Each row was made from one small tree. The marks that hang from a mark follow it in brackets, in the order of their numbers. Every link used is in the known rows. Write each row's tree.
Known rows:
K_792{K_481{K_727} K_494{K_218 K_283}}: -30.5  48.4   2.0  18.8 -19.2  28.7   8.5  41.6 -39.1 -25.6 -20.0  12.7 -22.6  -1.0 -17.0   8.7 -54.0 -54.0 -27.0 -12.6
K_792{K_481{K_727} K_494}: -46.5  42.1   0.4  47.6  -5.8  17.6   8.0  26.7 -15.9 -30.2 -24.4   3.5 -35.2   0.6  -4.6  11.5 -52.1 -26.9 -35.9 -41.9
K_146{K_218}: -46.1  -2.0  -6.3  45.1   7.8  26.5 -37.5  19.4 -14.2 -10.8  -7.1  -3.8  23.2  -9.7  14.4   2.5  -6.2  57.4 -36.3  29.7
K_494{K_218}: -44.5   9.3   1.9  26.9   2.9  32.8 -17.3  -1.5 -42.4 -16.7  -5.6  22.0  28.9   1.3   1.5   9.6  -6.9  12.0 -32.6   1.1
K_792{K_494{K_283}}: -16.0  18.4 -15.7  27.4   1.7   2.7   1.7  38.2 -20.1 -13.5   0.6  25.4 -14.8  10.7  16.2  -7.2 -24.3  -4.8 -47.9   9.8
K_792{K_481 K_494{K_218 K_283{K_727}}}:  -7.3  63.8  -0.9  40.6 -21.9  25.8   8.4  60.5 -30.7 -31.3 -17.9  20.8 -21.3  -9.9  -7.6  12.6 -52.1 -23.9 -30.6  -2.9
K_146{K_218{K_14 K_494} K_727{K_792}}: -40.5  42.3  69.7   8.5   9.8  53.5  26.4  21.6  16.5  11.1 -21.6 -39.3   6.8  -9.5  -0.1  -6.0  25.9  65.1 -32.4  85.1
K_146{K_218{K_14 K_494} K_727}: -42.5  32.6  51.6  29.2  13.1  51.3  12.6  41.3   5.3  10.2 -20.4 -21.6  18.2 -24.8 -14.4  -1.8  13.1  73.6 -58.9  75.0
K_792{K_481{K_727} K_494{K_218}}: -43.0  44.1  10.5  39.0 -14.3  32.0   9.2  26.0 -37.7 -35.4 -31.2   8.7 -22.5  -3.6 -19.0  27.3 -47.7 -47.3 -25.3 -28.3
K_727{K_792{K_481 K_494{K_283}}}: -13.4  53.2  -6.2  12.0  -3.9  15.3  14.5  22.6  -7.3 -16.3 -15.2 -13.1 -34.7  20.7  35.0 -15.7 -28.8 -20.3  -8.6  -1.0
K_218{K_494{K_283{K_727{K_792}}}}: -26.0  43.0  37.9  -2.8   7.7  25.2  -9.6   9.6  -1.6   7.6   3.2   0.6  10.2   3.9  -3.9 -25.9   2.0  21.4 -42.8  31.4
K_494{K_218{K_14} K_283 K_792{K_481}}:  13.0  66.2  -6.8  17.0 -12.4  62.7  27.9  23.6 -31.4   7.7 -12.7   7.6   6.1   3.5   0.5 -27.5   0.2 -15.9 -28.1  12.6
K_481{K_727 K_792{K_494}}: -50.1 -28.6   8.8  15.7  -7.3  20.2   7.6  -7.5 -10.8  -7.7  -1.6  16.0 -29.4  26.3  12.1   5.9 -16.4 -30.7 -48.0 -23.6
K_218{K_14 K_494{K_792}}:  -2.2  45.0  27.6  34.0  18.7  49.1  21.0  -1.5  -4.9  21.7 -12.8   4.5  19.1   3.7  -8.1 -25.4  41.5  17.6 -63.4  29.2
K_283{K_727{K_792{K_494{K_218{K_14}}}}}: -14.9  55.2  43.4  46.8 -24.0  25.1  48.3  23.4  -7.1 -34.1 -15.5  11.4 -20.9   8.8  -2.1  11.4  -1.0   6.3 -28.6  19.9
K_727{K_792}: -47.0  17.8  11.4  11.3   8.2  19.1  -2.5 -21.7  -5.8 -10.9  -3.5  -5.9  -0.1  24.3  35.5 -13.5   3.1  24.7 -15.6  -5.1
K_494{K_283}: -34.6  12.6 -17.9  10.9  10.7  13.5 -17.1  15.2 -23.9  -3.4  12.4  17.2  12.1   9.4  17.7 -26.6 -13.3  27.6 -45.9   1.9
K_481{K_792{K_494{K_283}}}: -12.9 -22.0 -21.4   6.1   2.3  13.4   0.5  12.7 -11.1   7.5   9.6  17.9 -20.2  27.2  33.9 -11.8  -7.9 -16.8 -44.5   6.2
K_792{K_494}: -29.7  12.5  -8.6  49.9   3.5   4.1   1.3  22.3 -17.3 -22.5 -11.6  22.2 -13.7   7.4  14.9  12.5 -16.2   1.9 -49.4  -6.5
K_792{K_481 K_494}: -22.9  44.6 -18.4  57.4   2.3  15.3   1.4  35.4 -15.7 -25.3 -22.6   2.5 -25.4   0.0  20.4  12.1 -37.3  -9.1 -33.0 -28.0
K_494{K_218 K_283}: -29.5  14.2  -7.9  -0.1  -1.9  28.3 -16.0  15.7 -45.2  -6.7   5.6  22.8  24.6   4.4   0.3 -12.1 -12.3   5.5 -32.4  17.1
K_481{K_727 K_792{K_494{K_218}}}: -48.4 -27.3  17.9   8.2 -16.6  33.7   6.5  -7.3 -28.9 -10.2  -8.3  20.0 -18.2  19.9  -1.9  17.8 -15.4 -49.3 -38.6  -8.4
K_481{K_727{K_792}}: -72.8  11.9  30.9   5.4  -2.0  23.3   6.8 -29.0  -8.0 -18.2  -3.1  -5.3  -9.4  23.0   6.6  -8.7 -11.5   9.2 -21.2 -20.2
K_481{K_727{K_792{K_494}}}: -58.1  18.1  31.9  15.3 -10.2  11.5  18.2  -9.0  -5.3 -25.9 -12.5   2.6 -30.2  23.5   6.4   6.4 -17.4 -17.7 -26.8 -13.5

Which tree is each row?
-16.9  32.6   9.8  31.7 -21.0  15.0  11.1  48.8 -33.2 -27.3  -6.3  40.0  -9.4  -3.9 -11.0  15.7 -30.3 -14.4 -46.1  18.6
K_792{K_494{K_218 K_283{K_727}}}
-24.5  49.6   3.1  33.4  -0.6  17.7  17.0   9.2  -1.1 -21.2 -24.4 -15.3 -33.7  17.6  36.1   4.2 -24.3 -15.6  -6.0 -15.3
K_727{K_792{K_481 K_494}}
 18.3  74.8   9.5  19.8  15.5  56.2  21.7  24.6  -4.8  29.7 -12.8  -8.3   7.0   2.6  -6.0 -47.1  18.6   2.8 -53.7  26.2
K_218{K_14 K_494{K_283 K_792{K_481}}}
-13.6  65.8  34.3  32.3   9.4  60.1  27.7   3.1  -4.4  17.1 -24.9 -10.4   3.7  -0.6 -23.0 -26.8  14.5  -3.9 -52.4  -0.5
K_218{K_14 K_494{K_792{K_481{K_727}}}}
-47.3  35.5   3.8  27.0  -5.5  41.7  -0.2 -13.6 -19.3  -4.9 -16.7   4.1  -8.9   4.7   5.1  -5.5 -25.1 -13.6 -36.7 -43.0
K_494{K_792{K_481{K_727}}}
 -7.2  64.3  18.6  14.7   2.7  44.8 -10.5  21.4 -11.2  16.7 -10.3   8.7   5.5  -9.2  -8.8 -24.4 -11.3   0.2 -52.8   7.0
K_218{K_494{K_283{K_727} K_792{K_481}}}
  6.0  -3.3  -6.4   8.9  -9.1  35.0  27.4  24.8 -22.4   5.6   2.6  16.2 -14.2  24.0  15.0 -11.6   9.0 -27.3 -41.0  30.5
K_481{K_792{K_494{K_218{K_14} K_283}}}
-21.7  65.8  29.3   4.0   8.2  33.5  -7.2  17.4  -3.2   3.0  -8.2 -11.2   2.6  -0.4  -1.0 -28.4 -14.8  13.7 -30.6  14.9
K_218{K_494{K_283{K_727{K_792{K_481}}}}}
-32.7  43.4  -6.2   1.8  -9.2  40.0  -1.1   2.9 -21.9   6.2  -3.5   8.9 -11.8   7.1   7.0 -27.7 -32.7 -18.7 -37.5 -28.8
K_494{K_283 K_792{K_481{K_727}}}
-34.6  33.5  15.0   4.4  -7.4  13.2   3.1  11.5  -4.0 -15.3  11.9   9.4  -4.8  13.2  18.4 -26.5 -16.4  34.0 -30.8   6.1
K_494{K_283{K_727{K_792}}}
-38.1  41.3  51.8  12.9 -13.1  31.8  61.4  15.7  -7.0 -19.5 -22.6  -2.8 -27.5  13.2   8.8  17.1  -1.6   5.8 -23.0  30.1
K_146{K_727{K_792{K_494{K_218{K_14}}}}}
  3.5  37.7  -0.8  33.3 -10.4  23.8  32.0  50.1 -29.7 -16.8  -8.8  25.8  -7.6   5.8  -7.4  -4.9  -1.2 -15.8 -44.0  35.1
K_792{K_494{K_218{K_14} K_283}}
-32.0  26.8   9.2  15.8 -15.6  26.9  -9.6  27.6 -40.2 -18.1   8.3  34.3  19.8  -5.5 -13.5  -3.6 -25.5  16.8 -40.2  13.1
K_494{K_218 K_283{K_727}}
-55.2  20.5  40.0   8.2 -17.6  24.9  21.6  -9.7 -24.9 -28.1 -17.6   7.6 -20.9  19.3  -6.6  19.4 -15.6 -37.0 -16.7  -1.9
K_481{K_727{K_792{K_494{K_218}}}}
 -8.4  29.9  12.4  35.1  -9.1  54.6  25.9  -4.5 -32.8   0.6 -11.8  21.4  18.6   8.4  -1.2  -4.9  23.7   0.4 -40.4  15.7
K_494{K_218{K_14} K_792}
-49.7  40.2  33.9  22.9 -10.9  32.9  15.1  36.6   7.5 -16.0 -33.7 -32.9 -32.3  -8.0  30.2  25.9 -33.8  27.1 -10.3  35.6
K_146{K_218 K_727{K_792{K_481 K_494}}}
-19.6  26.9   4.5   5.4  -3.9   6.9  18.7  12.9  -8.0 -12.5  -5.0   4.1 -25.9  28.4  31.8 -11.6  -9.6 -11.9 -21.8  17.7
K_727{K_792{K_494{K_283}}}
 -9.3  49.2  17.3  29.6 -15.8  35.3  23.0  42.8 -26.7 -16.6   7.4  26.8  17.0  -3.8 -17.7 -18.4  -5.7  28.6 -43.0  26.0
K_494{K_218{K_14} K_283{K_727}}
-10.8  55.3   3.4   5.1 -12.0  29.7  14.7  22.1 -23.4 -19.5 -22.3  -6.1 -27.2  16.1  23.4  -0.6 -27.9 -39.2   0.3  11.0
K_727{K_792{K_481 K_494{K_218 K_283}}}
-34.4  38.9  48.4  28.7 -11.9  32.4  49.2  41.5  16.1 -13.3 -23.5 -23.2 -27.8  -0.5  16.7  11.6   4.9  47.2 -28.6  67.1
K_146{K_218{K_14} K_727{K_792{K_494}}}
-13.7  19.1  -7.2  20.0  -7.8  15.6   3.0  36.8 -39.1 -18.1  -7.2  31.9  -4.0   6.9   1.1   9.2 -19.9 -28.3 -38.3  22.5
K_792{K_494{K_218 K_283}}
-11.6  58.1  -5.1  25.8 -14.7  33.8   1.1  24.5 -13.9  -0.4  -2.0  17.2  -8.7  -2.1  12.5 -23.6 -31.7   8.1 -41.3 -22.6
K_494{K_283{K_727} K_792{K_481}}
-28.5  36.6  55.4  22.5   6.5  62.6  21.7  29.4   4.9  25.3 -22.7 -14.0  16.3 -19.8 -11.4   0.5  24.6  55.2 -62.1  74.8
K_146{K_218{K_14 K_494{K_792}} K_727}
-62.9  12.7  44.2  13.5  14.6  43.3 -22.6  27.6  -4.0   7.9 -17.8 -14.4  22.9 -25.9  -6.5  15.0  -4.0  62.7 -51.8  59.6
K_146{K_218{K_494} K_727}
-28.9  43.2   4.2  -6.9 -20.8  55.4   1.0   2.9 -44.2   3.5 -11.5  17.2   1.8   2.5 -12.4 -11.7 -29.1 -42.7 -25.4 -12.0
K_494{K_218 K_283 K_792{K_481{K_727}}}
-42.1  36.4  13.4  17.0 -16.5  58.3   1.0 -13.7 -41.4  -7.3 -23.2  13.4   4.0  -0.2 -11.1   9.8 -25.2 -35.4 -25.9 -28.2
K_494{K_218 K_792{K_481{K_727}}}
